What can hang from each mark
z_699: z_592
z_432: z_699
z_707: z_212 z_327
z_318: z_212 z_327 z_592
z_212: z_318 z_707
z_327: z_318 z_793
z_793: z_327
z_592: z_318 z_498 z_699 z_707
z_498: z_592

Each row was made from one small tree. Brackets hold a mark, then the marks that hang from it, in the order of their numbers. Every link used is in the known rows. Write each row's tree.
Known rows
{z_793 {z_327 {z_318 z_212}}}: [-0.63  0.53  1.19  2.06 -2.80  1.83 -0.76  0.76  0.41  0.44 -0.19 -0.91
  1.61  0.79  1.38 -2.90  2.28  2.07 -0.69  0.93  1.27  0.19 -0.53]
{z_699 z_592}: [-0.39 -1.51  0.03 -0.15  0.21 -0.68 -0.08 -0.61 -0.95 -0.80  0.11  1.22
  1.26 -0.11 -0.43 -0.86  1.01  0.46 -0.49 -0.43 -0.05 -1.13  2.06]
{z_318 {z_212 z_707} {z_327 z_793}}: [ 0.72  1.00  0.12  2.31 -2.12  1.37 -0.69 -0.11  4.35  1.26  0.20 -1.64
  1.26  0.01  4.28 -0.43  0.76 -0.62  0.08 -0.10  2.83 -1.19  0.74]
{z_707 {z_212 {z_318 z_592}}}: [ 1.67 -1.40 -0.33 -0.86 -0.60 -0.90 -1.84  0.44 -0.11  0.41 -0.88  0.06
  0.05  0.07  1.44  0.71  0.51  0.21  0.15  1.69  2.55 -1.70  0.34]
{z_327 {z_318 {z_592 z_498 z_699 z_707}} z_793}: [ 1.18 -0.18 -2.69  1.28 -1.90  1.73  0.27  0.71  2.22  0.71  1.21  0.68
 -1.25  2.03 -0.48 -0.18  3.39  4.88 -2.13 -1.95  3.75 -1.65  4.03]
{z_432 {z_699 {z_592 z_707}}}: [-0.91 -0.96  1.09  0.08  0.38 -0.25 -0.23 -0.22 -0.37 -0.26  2.40  0.67
 -0.29 -0.35 -0.30  1.39  0.22  1.04  0.51 -2.12  1.41 -1.40  3.18]
{z_707 {z_212 {z_318 {z_592 z_498}}}}: [ 1.57 -1.02 -0.38 -1.33 -0.57 -0.70 -1.48  0.66 -0.21  0.56 -0.33  0.07
 -0.06  0.11  0.22  0.45  0.89  0.95  0.25  1.67  2.82 -1.19  1.25]
{z_212 {z_318 {z_327 z_793} {z_592 z_498}} z_707}: [ 2.37  0.68 -2.25  1.03 -2.88 -0.83 -0.66  0.95  3.48  1.80  1.17 -2.37
  0.82  0.88  4.03  1.22  1.85  1.07  0.80  1.74  2.86 -3.39  2.33]
{z_318 z_212 {z_327 z_793} {z_592 z_498 z_699 z_707}}: [ 0.76  0.88 -1.31 -0.08 -1.29  3.07  1.00 -0.03  4.47  2.35  2.11 -1.72
  0.64  1.46  1.21 -0.52  3.34  1.88  0.00 -1.91  6.24 -2.41  2.91]
{z_498 {z_592 z_318}}: [-1.02 -0.91 -0.87 -0.24  1.21  0.35 -1.87  0.03 -1.61  0.57  0.81  0.14
 -1.00  1.45  1.03  2.10  1.66  1.01  0.09 -1.16  0.52 -1.10  1.77]
{z_793 {z_327 {z_318 {z_212 z_707} {z_592 z_498 z_699}}}}: [ 0.28  0.26  0.24  1.32 -3.63  1.68 -1.15  0.93  1.37  0.60  1.37 -1.41
  1.73  1.02  0.70 -2.57  3.81  2.85  0.34  0.54  3.15 -0.65  1.80]
{z_592 {z_318 {z_212 {z_707 {z_327 z_793}}}} z_498}: [ 1.02  2.05  1.10  0.00 -2.34  1.56 -1.42  0.71  0.49  0.74  1.12 -0.89
 -1.71  2.19  0.60 -0.84  2.71  2.07  0.62  0.20  4.14  1.29  2.56]
{z_793 {z_327 {z_318 z_212 {z_592 z_498 z_707}}}}: [ 0.03  0.50  0.50  1.30 -2.39  1.96 -0.45  0.25  1.07  1.11  0.44 -1.30
  1.25  0.77  0.44 -2.48  3.57  3.49 -0.03  0.87  3.44 -0.73  0.99]
{z_327 z_318 z_793}: [ 0.57 -0.04 -1.74  3.08 -1.69  1.01 -0.01  0.65  1.57 -0.10 -0.70  0.86
 -0.79  1.03  1.32 -0.70  1.17  3.36 -2.90 -0.90  0.77 -0.55  1.53]
{z_318 z_212 {z_592 z_707}}: [ 1.59 -0.27  0.67 -0.07  0.39  0.34 -0.56 -1.97  2.66  0.56 -0.23 -1.66
  0.55 -0.78  2.26  0.71  2.85  0.44  1.13  0.51  4.86 -1.68  1.25]
{z_327 {z_318 z_212 {z_592 z_498 z_699 z_707}} z_793}: [ 1.45  0.04 -1.38  1.55 -2.09  2.01 -0.20  0.03  3.47  0.38  1.04 -0.14
 -0.56  1.41  0.87 -0.50  4.67  4.35 -1.97 -1.50  5.42 -1.26  4.14]
{z_432 {z_699 {z_592 z_498 {z_707 z_327}}}}: [-1.46 -0.16  1.07 -0.32 -0.39  0.38  0.12  0.80 -0.82 -0.22  2.89  0.67
 -0.38  0.16 -2.46 -0.24  0.17  2.09  0.73 -2.09  1.86 -0.72  3.22]
{z_592 z_498 z_699}: [-0.61  0.42 -0.36 -2.12 -1.00  1.20  0.39  1.37 -0.35  0.11  2.91  0.48
 -0.20  1.64 -3.41 -0.58  1.82  0.97  0.08 -1.46  1.25  1.00  2.46]
{z_432 {z_699 z_592}}: [-1.02 -1.02  0.67  0.50  0.36 -0.49  0.02  0.06 -0.42 -0.73  2.10  0.53
  0.14 -0.85  0.04  0.45 -0.36  0.99  0.32 -2.08  0.37 -1.14  2.63]
{z_212 z_318 z_707}: [ 2.12  0.19  0.35  0.05 -2.67 -2.10 -2.35  0.63  1.05  0.03  0.66 -1.40
  0.57  0.50  3.50  2.19  1.52 -1.18  1.17  2.73  0.82 -1.25  1.10]
{z_327 {z_318 z_212 {z_592 z_498}} z_793}: [ 1.42  0.24 -1.61  2.80 -1.46  1.22  0.34 -0.22  3.65 -0.18 -0.44 -0.48
 -0.10 -0.06  1.90 -1.38  3.44  4.61 -2.03 -0.47  4.11 -0.99  3.10]
{z_318 {z_212 z_707} {z_327 z_793} {z_592 z_699}}: [ 1.55  0.07 -1.56  1.58 -2.44  1.67 -0.42 -0.04  5.22  1.47  1.09 -2.23
  1.61  0.38  4.38 -0.28  2.46 -0.01  0.57 -1.15  4.71 -3.15  2.08]
{z_212 {z_318 z_592} {z_707 z_327}}: [ 2.29  0.27 -0.71  0.66 -3.52 -1.70 -1.94  1.23  1.43  0.17 -0.08 -2.28
  0.96  0.52  3.13  0.24  1.52 -0.11  1.73  3.03  2.07 -2.81  0.08]
{z_592 {z_318 z_212} z_498 z_707}: [ 0.83  2.01  2.01 -1.72 -0.56  1.90 -0.76 -0.73 -0.57  1.91  2.03 -0.57
 -2.20  2.35 -0.41  1.06  4.02  1.85  0.95  0.13  4.82  1.46  3.32]
{z_699 {z_592 {z_318 {z_327 z_793}} z_498 {z_707 z_212}}}: [-0.06 -0.42 -0.19 -1.08 -0.63  1.97 -0.61  0.01 -1.70  2.22  1.39  2.00
 -0.99  2.81 -1.40 -0.31  1.98  2.55 -0.96 -1.52  3.72 -1.05  4.43]

Write each row's tree
[ 0.76 -0.29 -1.17 -2.11 -0.19  0.93  0.33  0.00  0.80  1.05  2.35 -0.31
 -0.51  1.27 -2.21  0.73  2.86  1.85  0.90 -1.26  3.78 -1.53  3.18]
{z_318 {z_592 z_498 z_699 z_707}}
[ 0.25 -0.56 -0.82  1.65 -2.27  1.30 -0.85  1.50 -0.93  0.15 -1.52  0.89
 -0.05  0.32 -1.45 -3.22  0.19  2.45 -0.63  0.59  1.88 -0.48 -0.31]
{z_707 z_212 {z_327 {z_318 z_592}}}
[-0.16 -0.17  0.10 -1.05 -0.27  0.31  0.03 -0.24 -2.45  0.34  1.42  1.20
 -0.38  1.58 -1.43 -0.85  2.68  2.16 -0.23 -0.64  1.31  0.02  3.99]
{z_699 {z_592 z_318 z_498}}
[ 0.96  1.11  1.75 -1.93 -1.83  2.53 -1.61 -0.28 -0.60  1.69  2.62 -0.32
 -1.89  3.61  0.92  1.65  4.42 -0.04  0.55 -1.15  4.54  0.56  2.56]
{z_592 {z_318 z_212} z_699 z_707}
[ 0.01  0.46  1.20 -0.75 -1.42  1.67 -0.86 -0.03 -1.02  0.46  1.06  0.82
 -0.73  2.64 -1.07 -1.65  3.34  2.73 -0.51 -0.78  4.46 -0.44  3.67]
{z_699 {z_592 {z_318 z_212} z_498 {z_707 {z_327 z_793}}}}
[ 1.45  0.54  0.40  0.37 -1.69 -0.06 -0.96 -0.39  2.83 -0.29  0.40 -2.16
  1.12 -1.10  0.76 -1.56  2.61  1.17  2.23  1.29  4.58 -0.74  1.76]
{z_318 {z_212 {z_707 z_327}} {z_592 z_498}}
[ 0.84 -0.40 -0.59  0.19 -1.53  0.47 -1.33  1.36  0.59  1.42 -0.63  0.34
  0.10  1.12  2.02  0.18 -0.64 -0.05 -1.03  0.94  1.74 -1.48 -0.16]
{z_707 {z_212 {z_318 {z_327 z_793}}}}
[ 1.30  0.07  0.19  0.67 -0.72  1.04 -0.69 -0.84  3.10  0.40 -0.91 -1.52
  0.22  0.01  1.87 -0.83  2.07  1.36  0.44  0.09  5.46 -2.18  0.20]
{z_318 z_212 {z_592 {z_707 {z_327 z_793}}}}
[ 0.40 -0.70  0.68 -0.93 -0.23  0.42 -0.93 -0.99 -2.28  0.84  0.94  1.30
 -0.71  2.08  0.06  0.73  2.66  1.05 -0.18 -0.68  1.98 -1.07  3.30]
{z_699 {z_592 z_318 z_707}}
[ 1.22  0.38  0.23 -0.59 -2.52  0.72 -1.08  0.37  2.59 -0.30  1.76 -1.83
  1.17  0.09 -0.06 -1.50  3.47  0.74  2.07  0.12  4.90 -0.78  2.45]
{z_318 {z_212 {z_707 z_327}} {z_592 z_498 z_699}}
[ 0.09  1.67 -0.17 -1.36 -2.25  3.35  0.03  0.81 -1.18  3.55  3.27 -0.24
 -1.71  4.48  0.31  1.38  2.80  0.02  0.34 -1.89  2.43 -0.50  2.13]
{z_592 {z_318 z_327} z_699 z_707}
[-1.10 -1.48 -1.41 -1.23 -0.10  2.67 -2.63  1.07 -1.03  2.43  2.10  1.23
 -1.65  3.79  0.24  2.61  1.82  0.99 -0.76 -3.07  3.21 -2.23  2.95]
{z_498 {z_592 {z_318 {z_327 z_793}} z_699 {z_707 z_212}}}
[ 1.40  0.73 -2.25 -0.65 -2.25  0.95  0.50  1.32  2.50  2.43  2.09 -1.63
  0.27  2.50  1.99  0.95  2.75  1.57 -0.30  0.13  3.70 -3.44  2.14]
{z_212 {z_318 {z_327 z_793} {z_592 z_498 z_699 z_707}}}
[ 0.37 -0.16 -3.32  0.99 -1.25  2.11  1.46  0.88  3.08  2.05  0.93 -0.92
  0.70  1.35  1.83 -0.76  0.73  1.21 -0.69 -2.33  2.37 -3.49  0.94]
{z_318 {z_327 z_793} {z_592 z_699}}
[ 0.83  0.44 -0.05 -1.08 -1.47  2.04 -0.43  0.30  2.77  0.46  1.41 -1.14
  0.05  1.34 -0.85 -1.29  3.57  2.16  0.49 -1.09  6.40 -1.49  2.17]
{z_318 z_212 {z_592 z_498 z_699 {z_707 {z_327 z_793}}}}
[ 1.75  0.54 -0.32  1.04 -4.04 -1.19 -2.56  2.05  1.53 -0.17 -0.15 -1.29
  0.11  1.59  3.04  0.17  0.45 -0.02  0.25  2.25  1.58 -1.89 -0.14]
{z_212 z_318 {z_707 {z_327 z_793}}}
[ 0.86  0.07 -0.06 -1.25 -0.45  0.94  0.18 -0.44  2.33 -0.02  1.68 -1.40
  0.95 -0.14 -0.11 -0.84  3.87  1.19  0.99 -0.54  4.53 -0.59  2.61]
{z_318 z_212 {z_592 z_498 z_699}}
[ 1.28  0.76 -1.79  0.69 -1.56 -0.30  0.80  0.52  1.64  2.03  0.31 -2.39
  1.40  0.49  3.84  0.42  1.57  0.03  0.57  1.86  1.08 -3.14 -0.04]
{z_212 {z_318 z_327 z_592}}
[-0.40 -0.14  0.09  1.47 -2.62  1.51 -1.04  1.88 -1.73 -0.10 -1.27  1.51
 -0.24  0.82 -2.05 -3.18 -0.25  1.79 -1.00  0.54  0.93  0.81 -0.69]
{z_707 z_212 {z_327 z_318}}
[ 1.37  1.37  1.13  0.94 -2.47  1.23 -2.10  0.30  0.70  0.62 -0.02 -1.05
 -1.37  1.97  3.02 -0.29  1.97  0.64  0.42  0.32  3.45  0.31  0.91]
{z_592 {z_318 {z_212 {z_707 {z_327 z_793}}}}}
[ 0.03  1.45 -0.15 -2.34 -1.58  2.13 -0.01  1.42 -2.06  1.33  3.37  0.36
 -2.05  3.55 -2.31  0.09  3.19  1.81  0.22 -1.69  2.12  1.45  3.36]
{z_592 z_318 z_498 z_699}
[ 0.09  1.34 -1.52  0.05 -2.30  3.27  0.33  1.62 -0.11  2.59  2.20 -0.14
 -1.47  4.13  1.34 -0.03  1.75  0.83 -0.96 -2.52  1.70 -0.66  1.51]
{z_592 {z_318 {z_327 z_793}} z_699}
[ 1.54  0.50 -2.48  1.26 -1.65  0.04  0.56  0.77  2.79  1.86 -0.16 -2.05
  0.86  0.94  4.47  0.45  1.14  0.92 -0.50  1.07  1.89 -3.74  0.11]
{z_212 {z_318 {z_327 z_793} z_592}}
[ 0.25  2.11  0.18 -1.00 -1.81  2.60 -0.57  1.42 -1.24  2.02  1.36  0.40
 -3.20  4.08 -2.19 -0.58  1.74  3.43 -0.22 -0.88  3.99  0.48  1.92]
{z_592 z_318 z_498 {z_707 {z_327 z_793}}}
